Each row was made from one walk, in order. Every step used is in the known rows, and no mark comes twice. Write each row's walk.
Known rows
w-f-j: [-2.52 -1.56 +0.56 +0.47 +1.51 -3.14 -0.88 -0.28 +0.11 +3.03 +0.11 -1.55 -0.31 +0.31 -3.70 +1.84 -3.40 +2.78 -0.76]
m-w-j-p-f: [-1.40 -3.87 +1.06 +1.78 +3.72 -2.46 +1.01 -0.58 -0.75 +2.34 +3.86 +2.04 +1.59 -0.66 -4.17 +1.45 -4.23 -0.56 +3.06]
w-f-j-m-u: [-3.44 -2.35 -0.02 -1.09 +2.51 -0.43 -2.76 +0.28 +0.04 +0.19 -1.96 -2.25 -2.09 -1.07 -3.28 +1.86 -4.86 +2.08 +1.47]
u-m-w-f-j-p: [-1.68 -1.26 +0.74 +1.49 +3.41 -0.89 +1.33 -0.74 -0.39 +1.27 -0.14 +0.26 +0.74 -0.09 -3.99 +1.28 -3.81 +0.53 +2.75]
u-m-j-p: [-1.80 -3.52 -0.04 +1.14 +2.91 +2.20 +1.89 -0.94 -0.79 +0.98 +0.34 +3.76 +1.91 -0.66 -3.10 +0.43 -3.64 +0.27 +7.32]
p-j-w: [-2.28 -4.57 +0.53 -0.36 +2.26 -0.78 +2.18 -0.25 -0.35 -0.86 +0.07 -0.28 +0.98 -0.21 -2.25 +0.70 -4.37 -0.60 +3.39]
p-m-j-w-f: [-2.33 -5.33 +0.18 +0.25 +2.07 -0.86 +1.52 -0.16 -0.27 +0.04 +1.58 +0.04 +1.14 -0.29 -4.50 +0.73 -3.17 +1.90 +4.49]
w-f-p-m-j: [-1.86 -4.59 -0.38 +0.09 +1.07 -1.27 +0.89 -0.28 +0.74 +1.40 +1.61 +1.23 +1.79 -1.30 -3.85 +1.83 -2.96 +2.26 +4.42]
p-j-m: [-2.67 -4.03 +1.20 -0.48 +0.73 -1.69 -1.30 -0.02 +0.76 +0.80 -0.64 -3.67 -0.75 -1.02 -2.17 +2.51 -4.63 -0.69 +2.43]
j-p-w-f: [-2.11 -4.48 +0.09 +1.58 +3.95 -1.18 +0.26 -1.12 -0.86 +1.31 +3.87 +2.91 +1.28 +0.17 -4.68 +0.47 -2.32 +2.72 +4.23]
w-f-p-j-m-u: [-3.01 -3.92 -0.46 -1.48 +3.04 -0.54 -1.94 +0.41 -0.22 -1.09 -0.63 -0.69 -1.15 -1.63 -3.78 +1.89 -5.05 +1.94 +3.75]
u-m: [-2.70 -2.53 -0.51 +0.55 +2.44 +1.44 +0.00 -0.77 -0.76 +2.32 -2.38 +0.39 +0.66 +1.19 -2.55 -0.06 -3.34 +0.23 +3.92]
u-m-j: [-2.44 -3.99 -0.24 +0.54 +1.97 +1.68 +0.19 -0.57 -0.55 +2.50 -1.58 +1.66 +1.68 -0.41 -3.69 +0.59 -3.36 +0.70 +6.04]
m-j-w-f: [-2.55 -5.47 +0.10 +0.33 +2.65 -0.56 +0.97 -0.19 -1.08 +0.14 +1.72 +1.03 +0.69 -0.43 -5.08 +0.18 -2.97 +1.96 +4.75]
m-j-p: [-1.74 -3.35 +0.31 +1.03 +2.40 +0.97 +1.78 -0.45 -0.40 +0.72 +1.34 +3.62 +1.37 -1.13 -2.57 +0.70 -3.57 -0.06 +5.76]
f-p-w-j-m-u: [-3.31 -4.37 -0.63 -1.33 +3.97 -0.42 -2.21 -0.36 -0.39 -0.05 +0.79 +0.68 -0.55 -2.32 -3.44 +1.31 -5.05 +1.81 +3.35]
w-j: [-2.63 -2.46 +0.54 -0.10 +2.39 -2.76 -0.46 +0.43 +0.00 +3.40 +0.75 -0.23 +0.91 -0.34 -2.42 +1.11 -4.72 +0.41 +0.50]
u-m-w: [-2.25 -1.60 +0.55 +1.12 +3.24 +0.50 +0.51 -0.07 -0.33 +1.54 -3.93 -1.57 +0.69 +0.61 -2.96 +0.21 -3.37 -2.66 +2.83]
p-m-w: [-1.87 -1.29 +1.12 +0.88 +1.64 -1.63 +1.04 +0.65 +1.54 +0.98 -3.02 -3.40 +0.71 +0.33 -1.30 +1.41 -3.51 -3.08 +0.61]
j-w: [-2.68 -4.17 -0.01 +0.04 +2.35 +0.42 +1.63 -0.62 -0.88 -0.78 -0.01 +0.57 +0.06 +0.22 -1.95 -0.60 -3.40 -0.62 +3.12]
j-p: [-1.89 -2.22 +0.19 +1.06 +2.66 +0.47 +1.56 -0.47 -0.47 +0.49 +0.92 +2.60 +0.47 +0.10 -1.45 +0.19 -3.51 -0.59 +3.66]

Which walk is each row?
[-2.67 -3.40 -1.41 -1.21 +3.42 +0.28 +0.71 +0.15 +0.04 -1.90 -0.35 +1.12 +0.14 -0.54 -2.75 +0.56 -4.18 +2.14 +3.58] => j-w-f-p-m-u
[-2.58 -5.53 -0.26 +0.08 +2.62 +2.23 +2.00 -1.06 -1.20 -0.23 -0.56 +1.71 +1.44 -0.59 -3.63 -0.36 -3.51 +0.06 +6.66] => u-m-j-w
[-1.66 -1.99 +0.30 +0.72 +1.36 -0.41 +2.10 -0.25 +1.36 +0.54 +0.26 +0.12 +1.13 +0.43 -0.36 +1.30 -3.75 -0.54 +2.82] => j-p-m
[-1.83 -1.54 +0.56 +1.09 +2.58 -1.66 +0.96 -0.67 -0.22 +1.44 +1.66 +1.17 +0.31 -0.18 -3.16 +1.38 -3.70 +1.87 +1.82] => w-f-j-p
[-1.45 -3.92 +0.76 +1.88 +4.15 -1.35 +1.12 -0.96 -1.10 +2.60 +3.03 +2.06 +1.94 -0.29 -4.68 +1.24 -4.30 -0.39 +4.27] => u-m-w-j-p-f
[-2.56 -3.18 +1.16 +0.83 +2.40 -2.16 -1.29 +0.44 -0.08 +0.92 -0.69 -3.61 -0.97 -0.27 -4.60 +1.29 -3.18 -0.65 +1.65] => j-m-w-f
[-3.53 -2.80 -0.32 -1.08 +2.52 +1.21 -2.26 +0.42 -0.14 -0.52 -2.59 -1.19 -1.89 -0.87 -1.91 +0.91 -4.70 +0.19 +2.99] => j-m-u
[-3.52 -2.93 -0.02 -1.43 +2.99 -0.17 -2.36 +0.70 -0.09 +0.49 -1.58 -1.47 -1.27 -1.49 -2.41 +1.40 -5.70 +0.62 +2.29] => w-j-m-u
[-2.57 -4.06 +0.51 +0.39 +3.43 -2.78 -0.62 -0.61 -0.13 +3.58 +2.72 +1.27 +1.90 -0.74 -3.20 +1.13 -4.06 +1.33 +1.52] => p-w-j
[-2.28 -5.83 -1.36 -0.03 +3.41 +0.07 +1.43 -1.35 -1.77 -0.48 +2.56 +3.39 +1.11 -1.09 -5.79 -0.23 -2.65 +2.95 +6.13] => u-m-j-w-f-p
[-1.57 -3.50 +0.28 +0.05 +2.77 -3.41 +0.78 +0.25 -0.04 +0.65 +0.97 -0.12 +1.28 -0.89 -4.56 +2.00 -3.83 +0.68 +2.46] => m-w-f-p-j
[-2.33 -3.35 +1.50 +0.59 +2.41 -2.89 -1.00 +0.70 +0.25 +0.84 -0.58 -4.13 -0.43 -0.59 -4.85 +2.12 -3.78 -0.61 +1.86] => p-j-m-w-f
[-2.02 -5.38 -0.08 +1.63 +4.23 +0.23 +0.50 -1.47 -1.15 +1.69 +3.37 +3.58 +2.21 -0.24 -5.86 +0.63 -2.40 +3.21 +6.67] => u-m-j-p-w-f
[-1.67 -3.65 -0.01 +0.11 +3.18 -2.35 +0.81 -0.10 -0.34 +0.78 +0.29 +0.03 +1.62 -0.62 -4.96 +1.79 -3.90 +0.96 +3.64] => u-m-w-f-p-j
[-2.33 -4.88 -1.10 -0.08 +3.24 -1.32 +1.16 -1.00 -1.50 -0.81 +3.04 +2.59 +0.13 -0.61 -4.63 -0.35 -2.57 +2.38 +3.58] => j-w-f-p
[-2.67 -4.43 +0.02 +0.37 +2.86 -1.00 +0.82 -0.26 -1.07 -0.08 +1.40 +0.27 -0.04 +0.55 -4.23 -0.22 -2.95 +1.53 +3.13] => j-w-f
[-2.31 -2.45 +0.40 +1.23 +3.49 -0.92 -0.24 +0.26 -0.69 +1.89 -1.79 -1.46 +0.52 +0.88 -5.02 +0.48 -2.94 -0.01 +2.84] => u-m-w-f
[-1.61 -4.31 +0.31 +1.83 +2.84 -0.76 +0.85 -1.24 -1.04 +1.68 +3.80 +3.25 +0.88 +0.22 -3.34 +0.85 -3.17 +0.56 +4.10] => j-p-f
[-3.46 -3.25 -0.02 -0.76 +3.19 -0.44 -2.87 -0.44 -0.05 +0.30 -0.62 -1.40 -1.45 -1.34 -3.76 +1.88 -4.45 +2.71 +2.05] => p-w-f-j-m-u
[-2.22 -5.67 -1.03 -0.10 +3.00 -1.02 +1.26 -0.99 -1.47 -0.62 +3.27 +3.25 +0.75 -1.37 -5.35 -0.02 -2.57 +2.63 +4.90] => m-j-w-f-p
[-2.28 -5.00 -0.86 +0.65 +3.48 -0.91 -0.01 -2.02 -0.73 +1.17 +3.35 +3.90 +1.34 -0.85 -3.37 +0.14 -1.92 +1.94 +3.44] => f-p-w
[-1.69 -1.89 +0.82 +1.08 +4.17 -0.59 +1.87 -0.11 -0.44 +1.55 +0.12 +1.09 +1.82 -0.64 -3.02 +0.70 -4.89 -1.65 +3.68] => u-m-w-j-p
[-2.09 -3.69 +0.36 +0.23 +0.47 -0.44 +0.81 +0.11 +1.31 +2.04 -0.62 -0.16 +1.67 -0.69 -2.04 +1.82 -3.46 +0.34 +3.80] => p-m-j
[-2.53 -5.42 +0.13 +0.00 +2.15 +0.96 +1.88 -0.60 -0.83 -0.53 +0.48 +1.63 +0.96 -0.99 -3.06 -0.09 -3.47 -0.13 +5.22] => m-j-w
[-1.98 -4.26 +0.12 +1.54 +3.74 +0.23 +0.96 -1.74 -0.52 +0.90 +3.12 +3.94 +1.64 -0.26 -2.52 +0.22 -2.61 +0.74 +4.52] => j-p-w
[-2.47 -2.83 +0.50 +0.88 +2.40 -3.19 -1.12 -1.14 +0.00 +3.16 +1.79 -0.33 +0.49 +0.00 -4.33 +1.86 -2.86 +3.54 +0.06] => p-w-f-j
[-2.53 -4.59 +0.06 +1.14 +3.34 -1.78 -0.93 -0.83 -0.65 +2.16 +2.76 +1.49 +0.88 +0.50 -4.73 +0.58 -2.11 +2.89 +2.84] => p-w-f
